What can hang from each mark:
Q_570: Q_491 Q_886
Q_289: Q_297 Q_700
Q_907: Q_700 Q_956
Q_446: Q_700
Q_491: Q_956
Q_297: Q_271 Q_289
Q_700: Q_289 Q_298 Q_446 Q_886 Q_907
Q_911: Q_700
Q_876: Q_271 Q_886
Q_298: Q_700
Q_886: Q_700 Q_876

Each row was made from one small tree. Brackets hold a mark, then the marks that hang from it, in the order of their numbers. Every link used is in the known rows. Write each row's tree.
Known rows:
{Q_911 {Q_700 Q_886}}: [ -1   3   2 -10   4  -3  11   3   6   6  20  32   8 -50 -17  -5   1 -15
  -8  -4 -20 -29  -5  -5  -3   7 -17  -2  -1 -36  -5   8   1]
{Q_700 Q_298 Q_446 {Q_886 {Q_876 Q_271}} {Q_907 Q_956}}: [-27  16  30  -8  -4   8  -6 -14 -20  44  28 -15  -1  57  27  -2  -9  26
  25   8 -14  -3  -5   0  -1   4  47  -7 -18  46  -3 -18  -5]
{Q_886 {Q_700 Q_289 Q_907} Q_876}: [  4  -8  -3  12   7 -16  -4   2   0  -3 -37 -25   4  -6  30  -2   6 -10
 -12  -3  -8 -17  -5  -1 -11  -4  -4   1   1  -3   4  16  -7]
{Q_446 {Q_700 Q_289 Q_298 {Q_886 {Q_876 Q_271}} Q_907}}: [ 18  -4  10   3  11   0  -4 -19 -12  21  -2   1 -22  31  26  -5  10  37
  28   5   9  17  -3  -1   7 -13  28  -7   3 -13  10  -6  -2]
{Q_876 {Q_886 {Q_700 Q_907}}}: [-13  10 -15   7   5   2  13   4   3 -11  11   6   4 -33 -13  -7  -1 -17
 -61   7 -18 -17  -3  -1 -19   6  -5  -3   6   5  46   7   3]
{Q_297 Q_271 {Q_289 {Q_700 Q_298 Q_446}}}: [ 16  -4  -7  -4   2  -1  -1  12  15 -44   9 -16  -4  23 -23  10  -2   8
  42   2  16  18   6  14  21 -16  -8  17  -8  -8 -27  -2  -2]
{Q_298 {Q_700 Q_886}}: [-11   0  -7  -2   2  -6  -7   8   5   7  18  33   9 -49  -5   8  -2 -40
 -15  -4  29   8  -3  -5  -8   1 -18  -2  10 -25  -8   5   1]
{Q_907 {Q_700 Q_298 Q_446 {Q_886 Q_876}}}: [-15   7  -6  22 -14   9  -6 -13  -3  25  21 -22  10  24  24  17  -2   9
  -2 -15  -8 -24   9 -11  20  -6  27   0 -16 -29 -28   3  -7]
{Q_297 Q_271 {Q_289 {Q_700 {Q_886 Q_876} {Q_907 Q_956}}}}: [  7   8  34 -10  24 -24  -1   8   1   5   8   2 -36   8  13   9   5  12
  40  -1   7  12 -11  20  -8 -22 -10   2 -11  46 -36 -13 -21]
{Q_446 {Q_700 Q_886 Q_907}}: [  7  -1 -10  -7  10  -8  18  -2  -2  14  23  26  -1 -18 -20   1   3   4
 -26  -2   6  13  -6   0 -11  -4 -15  -5  10  -6  32   2   1]
{Q_911 {Q_700 Q_289 {Q_886 Q_876} {Q_907 Q_956}}}: [  2  11  38  -8  10 -13  -1 -13 -13  37 -18  18 -24   6  28  -5  16  24
   2  -4 -27 -28   1   2  -3  -5   6  -9  -6  15 -39  -1 -11]
{Q_570 {Q_886 {Q_700 Q_907}}}: [ -9   5 -21   7   7 -14  13   9   1   3  19  -4   4 -39 -15  -8   5 -40
 -18  -2 -21 -14   8  -1 -14  27 -24  -5   8 -13  50   7   2]
{Q_289 Q_297 {Q_700 Q_298 Q_446 {Q_907 Q_956}}}: [-22   3   6   4 -14   6   9  -5   0 -43   5   0  -4  81 -19  11 -16  38
 -15   2   8  30   8  -3  14  -6  10  11  12  57  -4  -5  -1]
{Q_911 {Q_700 Q_289 Q_446}}: [ 15  -3   4  -6  -3  10   2   0   9 -13 -28  -6   7 -17 -12   1  12   2
   5  -2 -12 -25  10   0   5   4 -11   3  -4 -31 -27  16  10]
{Q_446 {Q_700 Q_298 Q_886 Q_907}}: [  4   1 -14  -1   3  -8  15 -11 -11  16  32  32   2  20 -16  -4   1  21
 -27   0  -3  14  -1  -4   8  -9   6  -3  12  -8  29  -1   1]
{Q_570 Q_491 {Q_886 {Q_876 Q_271}}}: [  11    6  -10   -9   15    3   -9   27    1   -6   19  -22   26 -105
   19  -13  -14  -76   39    8    4    1  -10   -8  -25   44  -12   -5
  -10  -44   17   -7   -4]
{Q_700 Q_886}: [ -8  -2 -20 -18   5  -2   2  13   2  17  14  30  27 -50 -17 -10  -6 -35
 -11   0   4  -5 -10  -7 -12  12 -19   1  -4 -16  -3   4   6]
{Q_297 Q_271 {Q_289 Q_700}}: [ 26  -9  -1  -8  17 -17   4  31  23 -58  -2   7  -5 -46 -25   4  -2 -30
  37   4  29  17 -14  12  -4 -11 -41  17  -2 -13 -26   5  -6]
{Q_911 {Q_700 {Q_907 Q_956}}}: [ -2  11  36  -2  -2 -17  17   8  -1 -14   4  30  -1 -24 -15  -3  -3 -13
 -18   7 -22 -27 -14   1 -15  13 -15  -1   2  18 -10   8  -6]
{Q_876 Q_271}: [  0  -7   2  -8   1   0   0  29  12 -31   5  12  27 -65 -16 -10 -17 -53
  23  14  17   0 -28 -10 -25  20 -18   5  -4 -19   3   8   8]
{Q_570 {Q_491 Q_956} {Q_886 Q_700}}: [ 31  25 -41   8   6 -15   9  16   5  -1  33   3  25 -96 -16  -7   1 -56
   2   4  -5  -4 -13 -10  -5  40 -36  -5 -12   7  56  -9  -5]
{Q_289 {Q_297 Q_271} {Q_700 Q_298 Q_907}}: [ -8 -12  11  10  -3 -13  11  12  11 -69   4  19  -4  37 -24   2 -15  10
  -4   0  15  24 -10  18   7  -6  -6  15  22   6  19  -2   0]
{Q_700 {Q_289 Q_297} Q_886 {Q_907 Q_956}}: [ -4  -2  10 -14  -7  -3   2  -1  -9  22 -18  43 -11  20 -22 -12   4   9
  -5   4   0  14   2   0  -4  -6 -15   1   8  41 -28 -11   6]
{Q_446 {Q_700 {Q_289 Q_297} Q_886 {Q_907 Q_956}}}: [ 21  -6  12  -9  -3  -3   9  -3  -4   7 -12  34 -28  20 -24  -1  10  34
  -4   1  18  31  -2   0   5 -17 -15  -1  12  44  -6 -10   1]
{Q_876 Q_271 {Q_886 {Q_700 {Q_289 Q_297} Q_446 Q_907}}}: [ -5  -3   1  13 -10  32   1  -4  10 -24 -18 -28 -25  21 -19  -3   2  27
  -5   8  -5   6  15   6  -6  -4   7  -1   6  13  41  -4  16]
{Q_886 Q_700}: [  1  -4 -19   7  -2 -11   5  19  15 -26   3  -6  26 -54 -12   1  -7 -41
 -14   2   4 -13 -20  -9 -12  10 -19   6   0 -10  23  18  -2]
{Q_446 {Q_700 {Q_289 Q_297} Q_298 {Q_886 Q_876} Q_907}}: [ 12 -18  -1   0   0  -1  -4 -21 -10   0  -9   2 -15  57  18  -2   1  44
  -5  -7   6  26   6  -3  23 -25   9  -3  14  -5  -7  -4  -3]
{Q_886 {Q_700 {Q_289 Q_297} Q_446 Q_907} Q_876}: [  1 -17   1  12 -13   4  -7  -5   6 -16 -40 -58  -1  43  22   9  -2  18
  -5 -10  -5  -3   9   5   4 -12   5   3   5  14   5  11   0]
{Q_446 {Q_700 Q_289}}: [ 38 -11 -19  -9   7  -6   3  13  11 -27 -29  11   7 -46 -17  -1   8 -13
   1   4  33  17 -13  -7  -1  -1 -28   6   1 -18  -9  12   4]

Write each row's tree:
[  3   7 -32  -1   0  25  -2  -2   9  -5 -21 -23   0 -22  -9  -1  15   4
 -27   3  -6 -13  12  -1   3   0   2  -1 -14   1  17   5  11]
{Q_876 {Q_886 {Q_700 Q_289 Q_446}}}
[-22  13  32  -6   2  -9  -6  -5 -19  33  29  12  -3  25  27  -7 -10   3
  21  13  -7  -4 -17  -5  -7   5  34  -6 -11  35  -7 -15 -10]
{Q_700 Q_298 {Q_886 {Q_876 Q_271}} {Q_907 Q_956}}
[ -5  -4  -4 -13   7   6  -9 -16 -16  54 -22 -18   5  28  25   0  12  17
  -8  -9 -14  -9  18   7  -1  -5  12  -7  -7  -1 -20   1   4]
{Q_700 Q_289 Q_446 {Q_886 Q_876} Q_907}
[ 14   8  10  -6   7 -12  -3 -23 -19  35  -6  12 -19  44  28   1  13  44
   1   2   3  13  -1  -3  16 -17  23  -7  -5  35 -19  -9 -12]
{Q_446 {Q_700 Q_289 Q_298 {Q_886 Q_876} {Q_907 Q_956}}}
[ 21 -19   2   5 -16   4  -4  18  25 -37 -36 -38  -4   4 -26  11   6   0
  31  -8  13  -2  -5  21  11  -6 -11  12  -7   8  14   2  10]
{Q_886 {Q_700 {Q_289 {Q_297 Q_271}} Q_446}}
[-28   1  11   4   3   1 -13 -13  -6  37  15 -22   0  18  33  19   0  -3
 -22 -13  13   2  12   7  -8  -4  13 -10   4  -5  -4   3  -5]
{Q_298 {Q_700 Q_446 {Q_886 Q_876} Q_907}}
[ -7  -2  24   8  14  -3 -18  -8  -5  24 -12   6 -23  -7  38   2   7  -9
  23   2  29  12   3   4 -19  -8   7 -10  11 -21 -18  -3  -3]
{Q_298 {Q_700 Q_289 {Q_886 {Q_876 Q_271}} Q_907}}
[-10  -3   7 -12  12   2 -10  14   3  13  15  -6  19 -50  20  -4 -15 -34
  32   3   9  -5 -24  -9 -20  12   4  -5 -14 -16  -4   2  -2]
{Q_700 {Q_886 {Q_876 Q_271}}}
[-11  11 -27  10  -5  20   2 -23  -7   8  -9 -12  -6  47  -6  -6  14  35
 -46   5 -26 -12  29   3  16  -8  30  -2   1   4  28  -1  11]
{Q_876 {Q_886 {Q_700 Q_289 Q_298 Q_446 Q_907}}}
[-26   5   1   3   1   3  -3 -10  -4  32  23   8   0  12  -5  15   3  -6
 -31  -7  13   8  18   7 -10  -2  -1  -8  14  -8   8   0   5]
{Q_298 {Q_700 Q_446 Q_886 Q_907}}
[-10  16   7  21 -25   3   1   5   2 -10  11   1  11  16 -15  16  -6  -4
  -2   2   2 -17  -1 -13  16   4  14   8 -13  12 -35   2  -3]
{Q_907 {Q_700 Q_298 Q_446} Q_956}
[ 22  21 -34  12   4 -17  -4   3  -5   3  34 -19  30 -51  27  -7  -5 -39
   8   0 -13  -8 -13 -14  13  33  -3  -6 -15   3  39 -13 -15]
{Q_570 {Q_491 Q_956} {Q_886 {Q_700 Q_298} Q_876}}
[   9    4  -27  -16   14   -3   -9   20   -4   -1   14  -17   40 -100
   19  -13  -10  -76    5   -2   -4   -5   -3   -8  -13   39  -20   -6
   -9  -43    1    0   -4]
{Q_570 Q_491 {Q_886 Q_876}}
[ -5  11  -6   8   1  27   4  -7   4   1 -12 -24 -19   1 -10  -5  15  18
  -8  12 -12  -7  14   6 -15   2  17  -7  -4   7  43  -3  12]
{Q_876 Q_271 {Q_886 {Q_700 Q_289 Q_446 Q_907}}}
[-14   9   8  -7 -10 -15   5   7 -13  -2  12  36  22  15 -12  -9 -12 -16
 -24  14  -8  -1 -14  -7  -3   9   6   4   3  33 -13  -2  -1]
{Q_700 Q_298 {Q_907 Q_956}}
[ -6   3  12   1   0   8  -2 -36 -18  42  -8 -13 -10  68  29  -2  14  54
  -5 -12 -43 -30  28   7  23 -10  33  -8  -1 -25 -22   2   0]
{Q_911 {Q_700 Q_289 Q_298 Q_446 {Q_886 Q_876} Q_907}}
[-22  15  10 -16  -3   3   7  -3 -12  50  19  15   8  17 -18   2   3   6
 -18   0 -14  -6   2   4  -9   8   6  -6 -12  48   0 -10   4]
{Q_700 Q_446 Q_886 {Q_907 Q_956}}
[ 30 -19 -17 -10  -1   6   2   2  10 -14 -16  20  -9 -17 -25   0   5  13
   6  -4  28  31  -2  -7   9 -15 -27   3   9 -11  -6   1   7]
{Q_446 {Q_700 {Q_289 Q_297} Q_886}}
[ -4  -4  -8   4  -2   1  -6   8  13 -11  -6 -63  25 -16  24  14  -9 -19
  -3  -9   0 -21 -13  -7  -5   6   8   2 -17   5  12  19  -8]
{Q_886 {Q_700 Q_446} Q_876}
[  9 -17   5   0   2  -9   6  33  27 -82  -9   7   4 -29 -31   9 -16 -22
  17  -1  35  23 -25  15  -6   2 -32  17   7  -1   5   3   0]
{Q_289 {Q_297 Q_271} Q_700}
[  3  -9  17  22 -14  24 -13  -1  12   1 -20 -34 -20  13  15  15   0  16
  51 -10  15  -1   9  -5   6 -11   8   0  -9 -24 -36  -2   1]
{Q_907 {Q_700 {Q_289 Q_297} Q_446 {Q_886 {Q_876 Q_271}}}}
[ -3  -1   5  11 -27   5   2 -11  -4 -10 -22 -16 -11  82 -14   4   2  40
  -4   1 -11   7  14   0  21 -11  17   7   6  52   3  -3   3]
{Q_886 {Q_700 {Q_289 Q_297} Q_298 Q_446 {Q_907 Q_956}}}
[-29  -7  -6   4   0  12  -2 -23  -6 -10  16 -25  -2  88  19  13 -15  52
 -15 -14  -3  22  19  -3  19 -15  23   2   9  12   3  -2  -6]
{Q_289 Q_297 {Q_700 Q_298 Q_446 {Q_886 Q_876} Q_907}}
[ -8  -4   8   4  12 -11 -16 -13  -8  35 -19  14 -11   0  39   4  11  -8
 -13  -6  21   5  13   5  -9 -12   0  -9  14 -19 -28   4  -7]
{Q_298 {Q_700 Q_289 {Q_886 Q_876} Q_907}}
[ -5   9 -10   5   4  14   4  19  17 -32  17  -7   5 -69 -15  -9  -5 -32
  -4  14   5 -10 -19  -8 -22  14  -1  -1  -8  -9  45   2   4]
{Q_876 Q_271 {Q_886 Q_700}}
[ -4  -4   7   3 -16  17   7 -31  -9  15  -2  13 -19  79 -19  -4  10  60
  -8  -9 -37  -7  37   4  28 -15  14   0  17 -20 -12  -3  12]
{Q_911 {Q_700 {Q_289 Q_297} Q_298 Q_446 Q_886 Q_907}}
[  8 -19  12  -2 -13 -11  -1   9   0 -32 -27  24   1  35 -23 -12  -3   0
   8   4   1  11  -4  23  11  -6  -5  10  16  -6 -10  -7  12]
{Q_700 {Q_289 {Q_297 Q_271}} Q_298 Q_907}
[  8 -11  -2  -2 -12   6   2 -11   0 -10  -6  35  -7  19 -17 -11   1  25
   6  -6 -22  -8  16  -7  27 -11  -5   4  15 -39 -28   2   7]
{Q_911 {Q_700 {Q_289 Q_297} Q_298 Q_886}}
[  1  -5  -3  -9   7   4 -18  -4  -9  25  -7   4   6  -1  29 -16   0  -1
  44   6   3   0  -6 -11   7  -1  24  -2 -11 -25 -25  -4   0]
{Q_700 Q_289 Q_298 {Q_886 {Q_876 Q_271}}}
